Each row was made from one path, in order. Every step used is in the known rows, and no mark comes twice. Write each row's path.
Known rows
U K P C: [ -0.4  17.2 -12.1   1.1  29.5  38.7  22.5   7.4 -16.2  18.9  -3.0  23.1
  35.0   8.4   3.8 -14.4   9.5  14.8  12.7]
P C U S: [-13.2   5.6 -10.5 -15.8   9.3 -15.4  16.0  -1.5  -5.6  17.6   0.1  10.9
 -24.7  11.0 -12.8 -12.4 -17.9  10.2 -29.1]
E T K: [-17.1  -2.8 -24.1 -14.6  12.3  -1.6  -5.5  24.8  -3.2  15.6  -7.0  21.7
  23.7  -9.8   5.6   5.0  28.9  -3.8  17.0]
S P C: [ 15.7  -0.7  -6.7  12.2  21.3  16.6  11.6  11.4  -7.5  28.2   5.7  11.8
  16.8   4.6   2.3 -10.5   1.8   7.4  -0.1]
P C U S A: [-12.1   4.5  -6.1  -9.2   3.8 -19.8  16.9  -3.8  -3.5  17.5  12.5  20.2
 -21.8  -4.5  -7.4   0.8 -34.8  19.1 -33.4]
C U S: [-11.3   2.0 -10.8 -27.8  -8.8 -17.7   6.5   6.4   6.7  15.2  -9.6  10.2
  -7.9  13.3  -0.1  -0.7 -19.8  14.5 -35.8]
K P C U S: [ -2.7  25.0 -15.7  -8.2  14.2  -4.4  28.2  -9.3  -9.4  11.6 -14.6  20.5
  -6.2   6.9  -9.6 -14.2 -17.1  10.3 -24.9]
E T: [-12.3  -1.8 -34.6  -5.4   9.3   7.0 -10.1  26.1   8.1  15.5  -0.7  39.1
  30.4   7.5   3.1   1.5  22.0  -2.3  -4.0]
U S: [ -5.2  -2.7 -12.5 -12.0  -8.2  -5.4   5.5  13.4  20.2  21.3  -9.4  14.2
   3.0  10.3  14.5  -5.1 -18.5  19.8 -15.5]
E T K U S: [-13.1  10.1  -7.8 -12.5 -12.7   1.3  -2.7  20.0  12.7  16.9 -11.7  11.7
   7.6 -27.9   8.1   1.6  -0.2  -4.0  11.4]
P K: [-13.8  -0.6 -13.0 -20.9   3.0  15.2   0.8  30.2   9.6  11.7 -16.9  17.6
  29.9   3.7  17.2 -14.0  10.7   2.5   0.0]
E T K P: [ -8.0  16.0 -30.8  -6.4  17.4  10.0   7.2  14.4  -6.8  10.6 -22.2  32.2
  44.0 -12.8   8.7   3.0  28.0  -4.6  21.3]
P C: [ -4.0  -3.1 -19.4  -1.8  16.4  12.0  10.8  16.3  -0.8  22.3   1.5  22.3
   2.3   9.4  -0.1 -16.0  -0.3   7.3   6.8]
E T K U S P C: [  4.0  16.9   7.4  13.2   8.5   6.0   6.4   5.4  -6.4  24.1   1.9   0.0
   7.0 -37.8  -2.0  -5.7   2.0  -8.6  10.7]
C U K P: [ -4.1  19.2  -9.7 -26.1  12.5  23.3  15.1  10.0 -18.4  10.7 -13.4  20.6
  38.9  13.0   0.1   4.4   7.4  14.2 -15.0]
T K U S P: [ 15.6   6.0  21.4  -6.4 -17.8   6.6   8.9  12.5   9.2  27.0 -13.5 -13.9
   9.8 -29.0  17.2   1.0 -23.0   8.6   6.9]
S U K: [ -2.8  -3.4   5.4  -9.4   8.6  42.2  -0.5  18.3 -17.3  26.5  10.7  12.1
  38.1  20.8  -8.0  -8.7   3.8  12.9   5.2]

Write each row's path
[  9.5   4.4  -3.3  -3.5  21.1   3.5  12.4   5.1 -22.2  21.6   4.0   7.0
   4.7   7.3 -14.3  -5.0   1.6   1.3 -22.7]	S P C U
[  3.4   7.4   9.7  -8.3  29.1  19.7  12.2   5.2 -32.7  23.6  14.8  -1.0
  18.0   9.5 -13.1  -1.2  11.2   9.2 -19.3]	S P C U K
[  6.1  20.3   1.1   9.0  31.1  54.8  23.0   0.3 -33.3  23.5   5.0  21.8
  42.1  14.3 -17.1 -23.4   5.0   8.8  15.5]	S U K P C
[ 19.3  12.6  11.6  13.8  -5.4  19.3  12.1   6.1   6.9  28.8  -0.5   1.3
   1.3 -13.1   3.7 -13.3 -28.4   8.8  -8.9]	K U S P C
[-16.0  26.8 -16.5  -3.5  20.0 -19.9  22.6 -13.2 -21.0   8.2  -0.6  29.2
   4.9 -29.5 -10.2   7.3  -5.2   4.1 -13.2]	E T K P C U S A
[ -0.5  20.6 -24.6  -8.2  21.6  10.9  25.8   2.9 -20.2  10.2 -15.8  27.3
   9.4   9.4 -12.7 -12.7  -1.0   2.1 -10.5]	K P C U
[  2.1   7.0  10.2  -6.8   0.0   4.5   4.9  11.3  13.1  18.6 -10.8  -1.7
  28.9  -4.6  22.1  -9.3  -6.0  10.7 -22.8]	U S P K
[-15.0   0.6  -4.8 -32.9   6.6  12.3   2.5  18.5 -13.8  16.8   0.9  11.1
  20.6  18.0  -4.7   5.6   7.6  13.7 -19.9]	C U K
[ -7.0   7.9  -4.5 -18.5 -13.7  32.7  -1.5  38.4  13.3  11.0 -22.7  14.8
  28.1 -12.3  15.7 -16.1  -1.7  -4.7   8.7]	P K U
[ 21.2   7.7  13.1   1.1 -20.8  15.8   5.1  16.1  19.0  26.9  -9.2   2.4
  16.6 -10.6  16.0  -0.6 -30.9  10.8 -14.2]	K U S P
[-10.4  11.7   2.5 -17.3 -22.0  18.1   3.9  24.9  23.6  11.6 -21.5   7.8
  13.4 -13.8  18.4 -16.7 -19.3   4.1  -5.8]	P K U S
[  1.5  13.4 -10.8 -10.9  13.3  37.1  14.2  15.3  -4.8  16.5 -11.5  24.9
  50.8  10.9  15.4  -2.8   7.0  19.0   6.2]	U K P
[  7.4  15.2   1.6  -2.3  15.1  51.8  12.6  10.7 -21.9  22.1  -2.9  20.6
  57.4  17.8  -4.8 -11.2   2.1  13.4   9.2]	S U K P
[ 14.6  10.7  20.7   4.9  -0.9  10.4  18.6   4.1  -4.2  29.0  -4.1 -14.7
  -5.0 -32.1   4.7 -12.0 -20.9   5.4  14.5]	T K U S P C
[  9.5   4.3   3.5 -15.7  -4.5 -14.4   6.7   1.1   0.4  20.7  -5.3   1.0
   6.3   7.9   2.0   5.4 -18.5  14.0 -44.2]	C U S P
[ 12.8  11.7   8.8  -6.0  -9.3  35.8  -0.6  31.6   6.8  16.7 -17.0   4.5
  42.1 -17.9  16.9  -8.3   0.0  -4.7   0.1]	S P K U
